Every row comes from one small tree of marks. Brackets hold a mark, then the marks that hang from it, in alphabetical order. Every link used is in the known rows. Which tree was each row made from?
Known rows:
(Y F V): [  0   0   1   6   3  -4  -4 -13   3   7  -1   3  -6  -6   5  -5   6  -7
   7  -4  -4  -1 -14   2   3 -10   2  -1   4  -1  -5   1  -6  -8  -7   1
   0   3  -2  -2  -7  -4   1]
(Y (F A M X) V): [ -8   5   6   6   5  22   6  -2  17  12  -7   0  -5 -14   3  -6   8  -7
  10   5   1  -3 -15   9  19  -4   3  -9   0   5   2   4  -9 -11  -6   5
  -4  -7 -15 -15 -17   6   7]
(F M S X (Y G)): [ -1  16   3  -2  -6  14   8   5  20  15  16  -7 -19  -5  -2   2  -8  -4
 -15   8  -9  -6   4  21  16  13  -5  -8  -4   9  -2  10  -1  -7   2  -3
  -5  -8  -4  -1  -3   5  11]
(Q M (W L)): [  2  -6   1  -2   3 -15  10   2   5  -4  -4  -3   0   2  -5  -6  -2   1
   6  11  -2   2   7 -13 -32   2   9 -12  -1  -1   5  -9   4   1   2  -3
  -3   2  -4  -8   3   7  -2]
(Y (F A M S X)): [ -7  10   9   0   5  34  12   5  36   7  -7  -8 -12 -13   2  -6   3  -8
   4   4  -7  -4 -11  12  21   1  -1 -12   0   7  -2   2 -14  -8   1  -2
 -10  -9 -14 -17 -12   0  10]
(C L): [ -1   3   0   0  -7  -1  -3  -3   5   3  -4   1  -6   1   7   3   1  -4
   1  -4  -1   1  -2  -4   7   1   0  -3  -2   5   6   1  -1   1   0   4
  -2  -1 -17   2   1  -6  -2]
(X (F S)): [  0   4   2  -4   0  10  11  -1  29  -1  -2   1  -6  -1  -2  -3  -2  -6
  -5   5  -9  -2  -8   0   5  -3   3  -2  -1   4   4   3   2  -3   1   1
  -5   4  19  -5  -7 -15   1]
(Y G V): [ 6  4 -2  5 -4  4 -6 -3  0 14  1  2 -2 -1  2 -5  0 -1  4  5  4 -6 -5  7
  3 -4  2  5  0 -4 -3  6  4 -7 -4  1  2  2  3  1 -5  3  4]
(Y F G): [  3   9   2   4  -7  -1  -6 -11   5   4  -7  -3  -8   0   1  -8   0  -2
  -7   4  -2  -2  -1   7   3  -1   5   6   4  -2  -8  -1  -2  -6  -2 -11
   2   2   3   9  -2  -3   7]
(R U): [  2   5   0  -2  -2   9   1  -5  -8  -2   0   8   0   1   3   1   2   2
 -20  12   2  -3   1  -2   2   1   4   1   0   1   2   3  -4   1  -3  -6
  -1   1   8   2   3   0  -1]
(Y G): [ 5  6 -1  2 -7  4 -5  0 -1  4 -2 -2 -1  2  0 -4 -3  0 -4  4  3 -3  5  5
  2  3  3  5  0 -2 -3  4  4 -3  1 -6  1  0  6  7  1  1  4]
(Y F G V): [  5   6   0   8  -3  -2  -8 -13   3  12  -3   2  -8  -4   4  -9   3  -4
   2   1  -1  -4 -10  10   5  -7   4   6   4  -4  -8   4  -2 -11  -8  -6
   2   3   2   5  -6  -1   5]
(F S X): [ -1  -1   4  -3   5  13  12   6  26   2   8  -3  -8  -6  -1   2   0 -10
  -3   4  -7  -3  -9  11  12   3  -2  -4  -1   3   3   6  -4  -5  -2   2
  -6  -2   0  -7  -1   7  11]
(X (F M (Y G))): [ -1  21   0  -1 -13   1   5  -6   4   8   4   2  -8   2  -2  -2 -10   4
 -19  10  -3  -2  11   7   9   7   3  -2  -4   8   3   5   9  -2   2  -3
   0   1  15   4  -7 -15  -1]
(W L U): [  1   0   6  -2   4 -10   2   7  18  -6  -1  10  -3   5  -6   5   3  -5
  -1   2  -8  -3  10  -9 -10  -9   0  -8  -1  -3   9  -7  -1   5   1  -6
  -1   6  -8  -6   3   4   0]
(V (Y F)): [ -3   5   1   2  -2 -15   0  -5  -1 -10   3  13  -7  -2   2  -8   0   0
  -1  -7  -2   6  -6   4   6 -11   2   7   4  -3  -6  -5  -4  -2  -5  -3
   0  -4   1   4  -2  -7  -3]
(Q M (W U)): [  0  -1   1   0   4 -24   9  -3   3  -6  -8   5   3   0  -3   7  -1  10
  -2   9  -3   2   4  -2 -24  -1   5 -15   0  -3   2  -3  -6   3  -2  -8
  -6   9  -1  -5  -4   5  -1]
(Q (W L U)): [  1   0   7   0   8 -21   9   3  12 -11  -5   5 -10   5  -7   7  -2   1
  -1  11  -7  -2   9  -7 -28 -11   6 -10  -4  -3   7  -5   1   4   1  -4
  -3   5  -8  -5   2   9   1]
(F (A J) S Y): [ -4  -7   1  -1   1  21  12  11  28   6  12   1 -13  -5  -3   2   3   0
   1  -1  -3  -7   0  22  17   3   1  -7  -7   6  14   4  -9   4   5   0
  -5   4  -7  -7  -5 -11 -10]
(F (A J) S X): [ -4 -10   6  -1   8  33  14  14  39   4   2  -2  -7  -9  -2  -3   5  -6
   4   9   2  -8 -11  22  25   5   4  -6  -4   4  13   9  -7  -2   0   3
  -8  -1  -3  -8  -3   5   4]
(Y (F M X) G): [ -2  19   7   3  -5  11  -1  -8   6  11  -6  -6  -8  -6   3  -8  -2  -2
 -11  13  -1  -3  -2  10  15   7   3  -2   2   3  -8   4   0 -10  -3  -8
  -2  -8  -1   5  -4   7  16]
(X (F M)): [ -4  15   4  -3  -1   9   4  -4   6   4  -9  -1   2   0   0  -5  -3   2
  -8  12  -1   1   1  -7   4   2   3  -4  -1   6   3   1   8  -2   1   4
  -3  -2  13  -4  -5 -14  -1]
(V (Y G)): [ 2 10 -3  0 -8 -4 -3  5 -6 -2  7 12 -5  4  0 -7 -7  6 -2  0  5 -1  3  9
  8 -3  1 13  1 -4 -4  1  6 -3 -1 -4  2 -4 11  7  2  0  0]
(V (Y (F M S) G)): [  0  25   3   1  -5  10  -2   0  16  10   1   1 -15  -3   4 -13  -4   2
  -1   7  -5  -1  -5  10  12  -6  -2   0   2   0 -14  -2  -2  -9   0 -11
  -5 -10  -1  -1  -4  -9   4]
(Y (F X) G V): [  3   5   3   7  -3   3  -1 -12   8   7   1   2  -9  -8   2  -6   3  -9
  -4   4  -1  -4 -13  15  14  -3   6   5   4  -2  -4   8  -2 -13 -10  -2
   1   0   4   6  -6   7  15]
(X (F S (Y G))): [  3  10  -2  -2 -11   5  12  -5  24   1  10   3 -16   2  -4   0 -10  -4
 -16   3 -12  -5   3  14   9   2   5   1  -3   6   6   7   3  -3   2  -4
  -1   8  21   3  -6 -19   1]
(X (F A Y)): [ -6  -1  -1  -1  -8   6  17  -3  18 -11   4  11  -4  -1  -5   3  -5  -3
  -8  -5  -4  -2   4   7  11   0   6  -1  -5   8  16   1  -1   4   1   5
   1   6  10  -5 -14 -17  -7]
(A J): [ 0 -7  2  0  3  2 -2  0  1  8  3  1  2  0  0 -3  4  5  0  7  6 -3 -1  7
  9  4  5  0 -2  1  6  3  5  3  0  0 -1  3  5  8  4 -3 -4]
(Y (F A X) V): [ -5  -4   3   6   5  16   9  -5  22   1  -3   6  -6 -13   1  -5   7 -12
   7  -4  -1  -4 -18  13  18  -7   5  -3   2   1   4   5 -11  -9  -9   5
  -1   0  -8 -10 -14   8   6]

Write each row's tree:
[  4   4  -5   5  -8  -6  -1  -6  -1  13  14   7 -12   0   0   1  -2  -1
  -3  -4  -1  -5   1  15   4   0   0   3  -3   0   1   7   0  -5  -4   1
   4   3  -1   4  -6  -3  -1] : (F (Y G V))
[  1  -4   4  -2   5 -23  11   4  14  -8  -5   5   1   4  -7   4   0   3
   2  13  -5   0  11 -10 -34  -5   7 -19  -1  -4   8  -8  -1   4   1  -8
  -5   8  -6  -8   1   7  -3] : (Q M (W L U))
[ -8   7   4  -2   1  28  19  14  27   7  12  -4 -15 -10  -1   4  -3  -5
  -2   0  -7  -6  -1  18  20   7  -5 -15  -7  12   8   6 -11  -3   4   3
  -8  -8 -16 -19 -12   1   5] : (F A M S X Y)
[ -1  -2  -1   1   4   1  14   1  22   9  26   4 -18  -9  -1   7  -1 -10
  -2  -6 -11  -5 -12  19  15   0  -5  -5  -4   5   5  11  -6  -7  -5   7
  -3   1  -5  -9  -6   3   5] : (F S X (Y V))
[  1   2  -2   5  -6  -3   6  -4   4   8  18   6 -12  -5  -1   3  -3  -7
 -10  -2  -2  -6  -3  21  13   4   0   4  -2   2   5  13   1  -7  -6   4
   3   1   5   4  -5  10   7] : (F X (Y G V))
[ -6  -4   5   3   1  13  11  -3  21  -8  -7   2  -6  -9  -1  -3   4  -9
  -2  -2  -1  -3  -9  12  17  -1   4  -1   2   3   4   1 -11  -4  -4  -1
  -2  -2  -7  -5 -10   6   8] : (Y (F A X))
[-8 -6  0  0 -3  7 16  6 13 -8 13  7 -8 -6 -4  6 -3 -5 -7 -8 -3 -1  1 16
 17  5  1 -4 -4  7 14  6 -7  2 -1  5  0 -1 -8 -7 -8  7  0] : (F A X Y)
[ -4   9   6   5   5   8   1 -10   7  13   0  -2  -7 -12   5  -6   6  -6
   1   8  -4   0 -14   6  15  -1  -1  -7   1   3  -3   6  -4 -12  -8   5
  -3  -7  -8  -6  -8   7  10] : (Y (F M X) V)
[ -7  -8   1  -1  -5   9  14   0  20  -4   4  11  -3  -2  -5  -1  -1   1
  -8   0   3  -3   2  14  20   3  10  -1  -6   8  23   5   3   6   2   4
  -1   9  15   1  -8 -18 -11] : (X (F (A J) Y))
[  2   6  -4   4 -10  -6   6 -11   6   5  12  10  -9   1  -3  -1  -6  -2
 -12  -1  -3  -4  -1  12   7  -3   6   6  -2   3   7   9   9  -6  -5   3
   4   8  21   5 -10 -13  -2] : (X (F (Y G V)))
[  1  12  -1   4  -9 -10  -3  -6  -2  -4   1  12  -9   1   2 -10  -4   0
  -6  -1   1   0  -3  11   9  -8   3  11   5  -4 -10  -2  -1  -5  -4  -9
   2  -3   9  12  -2  -6   2] : (V (Y F G))
[ -2  24   3   3  -8  -1  -7  -3  -3   5  -1   6  -9  -1   4 -12  -4   6
  -4   6   1   1   0   6  10  -4   1   5   3  -1 -13  -3   3  -8  -1  -8
  -1 -10   2   5  -3  -5   2] : (V (Y (F M) G))
[ -2  14   6   0   3  15   0  -6  19  14  -4 -11 -11  -7   5  -7   3  -3
   4   8 -11  -2  -6   1   4  -2  -4 -11   1   4  -9  -3  -8  -6   2  -7
  -8  -7  -9  -8  -5  -9   4] : (Y (F M S))
[ -1   0   4   3   8   8   8  -8  27   8   7  -2 -14 -12   3  -3   5 -14
   1   1 -10  -2 -23  14  15  -6   0  -5   2   1  -4   7 -10 -13  -9   1
  -5   0   1  -8  -8   1  12] : (Y (F S X) V)
[  3  14   0   2  -5   2   0  -1  19   0   6   7 -17  -2   2 -12  -4  -4
  -2  -1  -6  -2  -8  14  10 -10   3   7   4  -3 -11  -1  -6  -9  -2 -11
  -2  -4   6   4  -2  -8   4] : (V (Y (F S) G))
[ -2   5  -2   0 -14  10  13  -3  16  -6   1   8  -8   2  -6  -2  -9  -1
 -11  -1   0  -5   8  12  14   3   9   4  -4   5  12   4   3   1   1  -2
   2   7  16   1 -13 -14  -4] : (X (F A (Y G)))
[ -4  10   6  -3   6  23   9   8  20  11   4  -9  -9  -8   1  -1  -1  -4
  -3  12  -7  -2  -6   7  12   7  -5 -11  -2   7  -1   6  -4  -6   2   1
  -8 -10  -6 -13  -3   6  10] : (F M S X)
[ -2  -2   4   6   5  -2   3 -12  11   3   4   3  -8 -10   2  -3   5 -10
   1  -2  -4   1 -18  11  13  -5   2  -1   3   0  -2   6  -5 -10 -10   4
   0  -1   0  -1  -7   6   9] : (Y (F X) V)
[ -2   2   0   0  -7  24  17  10  34   2  12  -1 -17  -6  -4   3  -6  -9
  -7   0  -7  -8  -1  28  20   6   1  -4  -4   5   8  10  -9  -4   2  -3
  -3   0  -4  -7  -9   5   8] : (F A S X (Y G))
[  0  18   8   1  -1  21   3  -3  27  17  -3 -12 -15  -9   3  -8  -1  -6
  -7  14  -9  -5  -7  14  16   6   1  -7   1   4 -10   6  -6 -12  -1  -8
  -7  -9  -2  -2  -4   4  18] : (Y (F M S X) G)
[ -1  14   3   8  -3  24  -5  -5  14  20 -14  -2  -7  -8   4 -12   5   0
  14   7   5  -8  -6   9  13  -6   4  -4   0   0  -6   2  -5 -11  -3  -4
  -2  -5 -11  -9 -15  -5   3] : (Y (F A M) G V)
[  0   0   3   8  -2  17   3  -5  22   5  -6   4  -8 -10   1  -8   4 -10
   5   3   3  -8 -15  20  20  -5   7   3   2  -1   1   7  -7 -11  -8   0
   0  -1  -3  -3 -15   9  12] : (Y (F A X) G V)
[  0  12   3   1  -3   3   8   3  25  -3   7   8 -18  -6   1  -9  -6  -9
  -8   1  -6  -2 -12  21  19  -5   3   8   5   0  -8   4  -6 -10  -5  -7
  -3  -6   9   5  -3   2  12] : (V (Y (F S X) G))
[ -4   2   2   0   2  15   9   7  31  -8   0  10 -14  -6   1 -10   0  -4
  11  -8  -5  -2 -13  12  14 -13   0   0   2  -1  -4  -5 -14  -4   0  -5
  -5  -4  -6 -11 -10 -11  -3] : (V (Y (F A S)))
[  0  19  -1   2 -10   2   3  -9   3  16   8   6  -8  -1   0  -2  -6   3
 -10   7  -3  -4   3   6  10   2   2   0  -4   6   5   8  10  -7  -2   5
   1   1  14   1 -12 -14  -1] : (X (F M (Y G V)))
[ -3   0  -1   1  -9  11  12   5  15  -3  11   5 -12  -3  -4   3  -6  -5
 -10  -3   0  -6   5  23  19   9   4   2  -3   4  10   7  -4  -1   0  -1
   1  -1  -2   0  -8   9   6] : (F A X (Y G))
[ -1  11  -2   5  -8  21   1   4   8  19   6   2  -9  -5   1  -2  -1   4
   5   2   4  -8   6  15  13   1  -1  -6  -6   5   3   5  -2  -5   1   2
   0  -4 -11 -10 -14  -1  -3] : (F A M (Y G V))
[ -7   6   1   0  -4  14   7   5   7   7   5   0  -8  -3  -1   4  -1   5
   3  -3  -1  -4   9   7   9   4  -2 -10  -6   8   7  -1  -6   2   5   2
  -2  -5 -15 -13 -11  -5  -7] : (F A M Y)
[ -3  -4   4   4   8  26  12   0  41   5  -2   2 -13 -15   2  -5   7 -18
  10  -2  -8  -6 -23  19  19  -8   2  -8   1   3   2   5 -15 -11  -7   3
  -6   1 -10 -18 -15   2   9] : (Y (F A S X) V)
[ -3   2   6   0   5   9  10  -5  30   2   3  -5 -14  -9   0  -3   2 -13
  -5   2 -12  -1 -14  12  12  -1  -1  -5   3   3  -3   4 -10  -8  -4  -4
  -5  -2  -1  -2  -3   2  14] : (Y (F S X))
[  2  14  -2   5  -7   4  -4  -4  -4  23  14   1 -11  -2   2   0  -2   4
  -2   3   0  -5   5  11   7   2  -1  -4  -4   4  -2   7   3  -7  -1   1
   1  -4  -6  -3  -7  -2  -1] : (F M (Y G V))
[  3   0  -4   4  -6  21   9   7  30  12  10   4 -16  -6  -1   0  -2  -5
   9  -5  -5 -11  -5  23  13  -4   0  -3  -5   2   5   7 -10  -7   0   0
  -2   2  -8 -12 -15  -8  -2] : (F A S (Y G V))
[ -7  10   4  -2  -2  24  10   4  19  -1 -14   1   3  -3   0  -6  -2   4
   3   8   2  -1   1  -3  13   1   5  -7  -3   7   7   0   3  -1   3   5
  -4  -2   9 -12 -14 -11  -3] : (X (F A M))
[ -4  11   0   1  -4   1   8  -8   2  11  10   7  -6  -3   0   2  -3   1
  -7   2  -5  -1  -2   2   9  -1  -2  -7  -5   9   8   5   7  -4  -3  10
  -1   2   6  -7 -12 -17  -6] : (X (F M (Y V)))
[ -7   9   3  -2  -2  -1   9   1   0   7  15   0 -10  -5  -1   7  -5   1
 -13   2  -5   1   6  10  12  11  -4  -9  -3   9   4   7   1  -1   0   3
  -2  -7  -9  -4  -3   5   5] : (F M X Y)
[ -4   6   3   3  -6  10   8   3  17 -12   1  13 -11  -6  -2 -11  -4  -5
  -5  -2   4  -3  -6  20  25  -5   8  10   3  -1   0   3  -6  -7  -5  -5
   0  -5   2   1  -9   7   8] : (V (Y (F A X) G))
[  0  16   0   1 -12   4  -1  -1  -7  14   8  -3 -10   1   0   1  -7   7
 -10   6  -1  -5  13   9   5   8  -2  -4  -4   5  -2   3   4  -1   4  -5
   0  -4  -3   2  -3  -4   0] : (F M (Y G))
[ -6   1   9  -2   8  43  12  18  37  15   0  -7  -6 -11   0  -4   5  -1
   5  16   3  -9  -7  17  27   9   2 -14  -6   8  10   7  -4  -3   3   3
 -10  -8  -8 -13  -5   5   5] : (F (A J) M S X)
[  3  16  -1   3  -4  13   0   3  14  28  15  -4 -18  -4   2  -1  -2   0
   2   5  -7  -8  -1  16   8   1  -6  -9  -5   5  -4   8  -3  -9   1  -1
  -4  -3  -6  -9  -7  -6   2] : (F M S (Y G V))
[ -7  14   5   0   2  23   6  10  26   1  -4   5 -12  -8   4 -11   1   0
  12  -1  -5  -1  -8  10  16 -10  -3  -6  -1   3  -6  -6 -13  -6   2  -3
  -8 -11 -12 -16 -12 -12  -3] : (V (Y (F A M S)))
[ -2  -6  -3   2   2  18  13   7  27   7  12   5 -15  -8  -2   2   2  -8
  12 -10  -7  -7  -9  17  11  -7  -4  -8  -5   4   7   5 -13  -4   0   4
  -3   3 -13 -17 -15  -8  -7] : (F A S (Y V))
[ -5  13   9  -1   5  18   8  -2  25  12   0  -9 -13 -11   3  -5   2  -9
  -4   8 -12  -1 -11   8  13   3  -2 -10   1   7  -7   3  -8  -9  -2  -3
  -9 -10  -7  -7  -5   0  13] : (Y (F M S X))
[ -5   1   0  -3  -5  17  22   3  34  -7   5   6 -12  -3  -6   2  -5  -7
  -4  -6 -11  -3  -2  13  12  -2   3  -5  -6   9  13   3  -7   2   4   2
  -4   7   9 -12 -15 -21  -6] : (X (F A S Y))
[ -4  18   4  -1   1   5   1   4  14   7   2   4 -14  -6   5  -9   0   1
   4   1  -8   1  -9   6  10  -9  -6  -5   2   2 -11  -4  -8  -7   0  -4
  -8 -10  -4  -8  -4 -12   0] : (V (Y (F M S)))
[ -3  -7  -4   5  -1   6   9   1  10   3  10   9  -7  -5  -1   4   2  -4
   9 -12  -1  -5  -2  13   8  -5  -1  -4  -5   3  10   3  -8  -1  -2   7
   1   4 -10 -12 -13  -4  -9] : (F A (Y V))
[ -5  17   3   1  -2  -4  -3  -3  -4   2   1   8  -5  -4   6 -10  -1   4
   1   1  -1   4  -3  -1   7  -6  -1   0   2   1 -10  -5  -2  -5  -2  -2
  -2 -10  -2  -2  -3  -6  -2] : (V (Y (F M)))
[  6   5  -4   4  -4   5   4  -1  15  18  17   2 -17  -3   0   2  -2  -5
   1  -2  -9  -7  -4  19   5  -2  -3  -2  -3   2  -1   8  -3  -8  -1  -2
  -1   3   0  -2  -6  -6   1] : (F S (Y G V))
[ -8  11   2  -4  -4  27  19   6  33   3   4   0 -12  -5  -2   0  -5  -2
  -3   3  -9  -5   2   9  15   3  -1 -13  -7  12  10   3  -5   0   6   4
  -7   0   2 -17 -15 -21  -5] : (X (F A M S Y))
